Each row comes from the steps of one path. Every step used is in the known rows, and no mark comes twice. Write the path behind each row, first mark first.
Known rows:
l > z: [ 14  19  -4 -12  12 -11   9  40  -1  19   6  19  -6 -11   6  13  -4 -14
   5   5 -29   6   7  14  -9]
m > l > b > c > s: [ 12  35 -18  -5  -1  42  65  49 -29  -9  31  51   1   1 -26   7 -20  -9
   4  19 -13  17   5  29   4]
d > m > l > s > p: [  4  18 -15  -7 -32   5  55  52  14  29  17  68   0 -16 -43   5 -22 -13
  10  12  31  20  14  31   1]
l > b: [  5  19  17 -11   9  13  51   6 -24  11  11  21  -2   3  -4   6 -10 -14
   7  -5 -13  10   1  23   2]
b > p > s: [ 21  37   0 -24  -4  18  27  35 -25   0  12  26  17  -5 -12 -23  -3   1
 -23  -1 -19 -13  -2  44  -8]
m > l > b: [ -2  13  -7   1   6   6  45  27  -7  13  17  28   6  -1 -15  11 -18 -17
  19  10  -7   7   6  24   4]
m > l > z > g: [ 14  14 -64   4  13  -4   8  67  25  29   0  19  -6 -13 -15  35 -12  -8
  24  17 -21   1  15   2  -2]
l > m: [ -2  23   3  -5  15  -5   9  39  -9  20  12  10 -10   7  -4  -1  -6 -16
  17   5  16  -1   3  22  -6]
d > m > l > b: [  0   5 -16   7 -16  -1  42  25  -4  22   2  54   0  -8 -33  18 -24  -8
  23  16   7   5   6  30   2]
m > l > b > p: [  4  34   3 -18   4  18  46  36  -2   5  23  35  13  -2 -29  -1 -14  -7
   6  14  -6  12   5  43   6]
l > z > g: [ 21  19 -39 -10  16   1  13  47   8  27  -7  12 -15  -9  -5  32  -4  -5
  11   3 -28   5  10   1  -3]
p > s: [ 16  16 -10  -3  -2   8  26  26 -31   8   7  20  10  -4   2 -13  -6  -9
 -10  -6 -18 -18  -1  25 -10]
b > c > s > p: [ 19  56   3 -16 -15  49  49  53 -26  -6  36  50  -3  -1 -23  -8  -5  -2
 -25  -1 -17  18   9  32  -3]
d > m > l: [  1  -4 -32  16 -20 -10  10  35  10  28  -3  49   1 -14 -27  10 -19   1
  14  21  10  -2   9  26  -5]
b > p: [ 12  27  13 -24   4  15  20  25  -5   9  11  23   3  -5 -13 -12  -2   3
 -14   3 -10   8   4  38  -3]
b > v: [ 13  14   1  10   8  11  15  33   1  20  12  18  16   1 -21   7  -3  -4
  -9   6 -17   4  -2  26  -6]
l > b > c: [ 14  30  11 -14   6  32  55  16 -34  -3  15  32  -4   3 -14 -15 -11  -6
  -1   3 -20  13  -4  28   2]
b > c > s: [ 20  29  -9  -9  -2  39  38  40 -32  -6  19  39  -6  -1  -9  -5  -8   3
 -16   9 -17  13   3  25  -5]
l > s: [  9   2   6 -20   7  10  52  18 -12  16   9  25  -8  -5   0  -2 -10 -16
   3   2  11  18   2  17  -1]
p > s > c > b > v: [ 26  30 -50   4  -4  50  48  76 -20  -6  34  39  37  13 -24   2   0 -11
 -25  -4 -21  -3  -1  37  -3]
l > b > p > s > c: [ 25  53  -5 -41  -5  44  75  40 -48 -10  28  44  23   6 -21   3  -6 -13
 -19  -5 -18   3  -2  46  -1]
s > c > b > p: [ 16  34 -28 -27  -1  49  45  58  -6 -10  32  41  13   8 -16  -5   0   0
 -22  -1  -6  20  10  45   4]
b > c: [ 15  18  -5  -4   3  22  22  25 -20   3   9  28  -4  -4  -8 -22  -7   2
 -10   6 -17   5  -3  24  -5]
p > s > l: [ 14  22   8  -5   7   9  32  15 -45  11  12  26  13  10  16 -19  -2 -14
 -12  -4 -20  -8   4  16 -14]
l > b > p > s: [ 21  48  16 -34   0  29  60  25 -39  -6  17  31  17   2 -19 -15  -7  -8
 -13  -5 -21  -4  -5  48   0]
z > l > s: [ 15  -4 -48 -40   9  -3  48  29  -5  30  -2  19 -17 -11  -8   7 -18 -12
  10  -1  17  34  -1  26   3]
c > b > v: [ 12  14 -18  13   8  30  25  52   9   5  22  23  18  10 -22  -5  -1  -2
 -11   2 -16  10   2  33   3]
s > l > z > g: [ 20  25 -20 -12  24   2  21  37  -9  30  -1  18 -11   5   9  26   0  -9
  11   6 -28  14  16  -7  -7]

Write each row's path:
[  5  17 -51 -26  16 -17   5  50  -4  33   1   5 -20   2 -13  10 -14 -14
  24   1  22  15   0  30  -3] -> z > l > m
[ 21  38 -18 -21  -4  38  37  53 -17 -14  22  32  19   3 -13 -35  -1   2
 -25  -5 -18  -7   3  50   1] -> c > b > p > s
[ 24  35 -24 -16  20  19  38  51 -20  22   8  30 -15   9   8  43  -2 -10
   4   8 -29  21  21  -6  -6] -> c > s > l > z > g
[ 19  23 -51  -7  -6  43  51  59 -31 -10  28  38  19   8  -1  -6  -4 -13
 -19 -11 -15  -5   5  31  -4] -> p > s > c > b
[ 13   8 -16 -27   2  25  67  33 -20  11  20  39  -2  -1  -2  15  -9 -21
  -2   2  14  25   4  16  -2] -> l > s > c
[ 18  30 -24 -44   0  55  79  61  -7 -11  36  50   7   6 -19  -7  -4  -9
 -17   2  14  36   8  42   9] -> l > s > c > b > p
[ 25  33 -48 -39   3  35  66  41 -41   2  14  38 -16   0 -23  13 -20  -3
   0   3 -13  36  -2  38   7] -> z > l > b > c > s
[ 11  26  13 -14  21  -9  16  29 -17  21  11  24  -4   3  20   7  -1 -18
   4   8 -30  16  12   6 -13] -> s > l > z
[ 26  56  -6 -32  11  25  36  67 -25  -9  27  39  18  10   4 -26   3 -11
 -19   4 -37   7  11  37  -7] -> c > b > p > s > l > z
[ 11  28  -7 -19   4  33  30  44   3  -5  21  28   6   4 -14 -23   0   6
 -17   0  -9  13   8  44   5] -> c > b > p
[  1  -2 -19  -5   4   4  46  38   5  18  14  32   1 -10 -11   0 -19 -18
  14  16  18  15   7  18   0] -> m > l > s
[ 20   2 -71 -48   4  11  63  43 -14  26   9  33 -11  -6 -11  25 -16 -17
   4  -1  20  41   2  25   2] -> z > l > s > c
[  9   8 -38   6 -13 -24   0  59  19  31  -4  50  -3 -22 -22  23 -18  -7
  21  26  -8   2  12  21  -9] -> d > m > l > z
[ 20  35   3 -15  14  -5  23  39 -38  13  11  27   8   3  21  -5  -1 -22
  -4   3 -38  -4   7  12 -18] -> p > s > l > z
[  1  26  -7 -12 -10  13  57  53  11  18  32  43   5 -10 -24  -3 -16 -22
   6   5  18  21  14  24   2] -> m > l > s > p
[ 11  60   0 -24  13  31  36  65 -33  -8  34  31  14  28  -6 -40   2 -13
  -7   2   6  -1   7  45  -5] -> c > b > p > s > l > m
[  8  31  18 -26  -7  19  64  33  -5  16  26  36  -3  -6 -14  -7  -8 -19
  -6  -8  11  24   9  24   1] -> l > s > p
[ 25  62 -35 -47 -10  45  77  55 -34   2  30  49 -12   0 -37  10 -17  -7
  -9  -8 -13  42   4  45   9] -> z > l > b > c > s > p
[ 11  30  34  -2  20  22  55  13 -29  16  23  28  18  23 -13   9  -3 -17
  -2   5 -21  22   2  22  -2] -> s > l > b > v
[ 17  20 -40   5   3  45  40  66   1   1  34  36  25  14 -25  14   1  -8
 -17   2 -13  17   5  32   2] -> s > c > b > v
[ 35  56 -20 -33  14  18  30  55 -23  13   4  28   7   4  -5   4   1  -3
 -10   6 -38  -1  10  17  -9] -> b > p > s > l > z > g
[ 20  42  18 -25   5  20  34  24 -41   2  17  32  19  10   2 -29   0  -4
 -24   1 -20  -3   4  36 -12] -> b > p > s > l
[ 10  43  11 -13 -13  30  45  45 -14   9  33  39  -1  -1 -13  13  -4 -10
 -17  -9 -10  16  16  28  -3] -> c > s > p
[ 16   8 -71  10 -10 -12   5  66  27  39 -15  45 -11 -20 -34  42 -18   2
  28  24  -8   0  15   7  -3] -> d > m > l > z > g
[ 13  18 -57 -26 -25  42  71  78  12   2  27  83  11  -4 -47   3 -19  -2
  -2  23  35  31  13  48   9] -> d > m > l > s > c > b > p
[  4  -8 -29  -1 -19  -4  44  38   8  28   0  57  -5 -15 -29   8 -25  -8
  19  23  30  13   7  23   0] -> d > m > l > s
[ 18  48 -30 -28  -8  38  70  58 -31  -8  34  52  31   2 -32   7 -14 -16
  -8   9 -11  -1   3  47   0] -> m > l > b > p > s > c
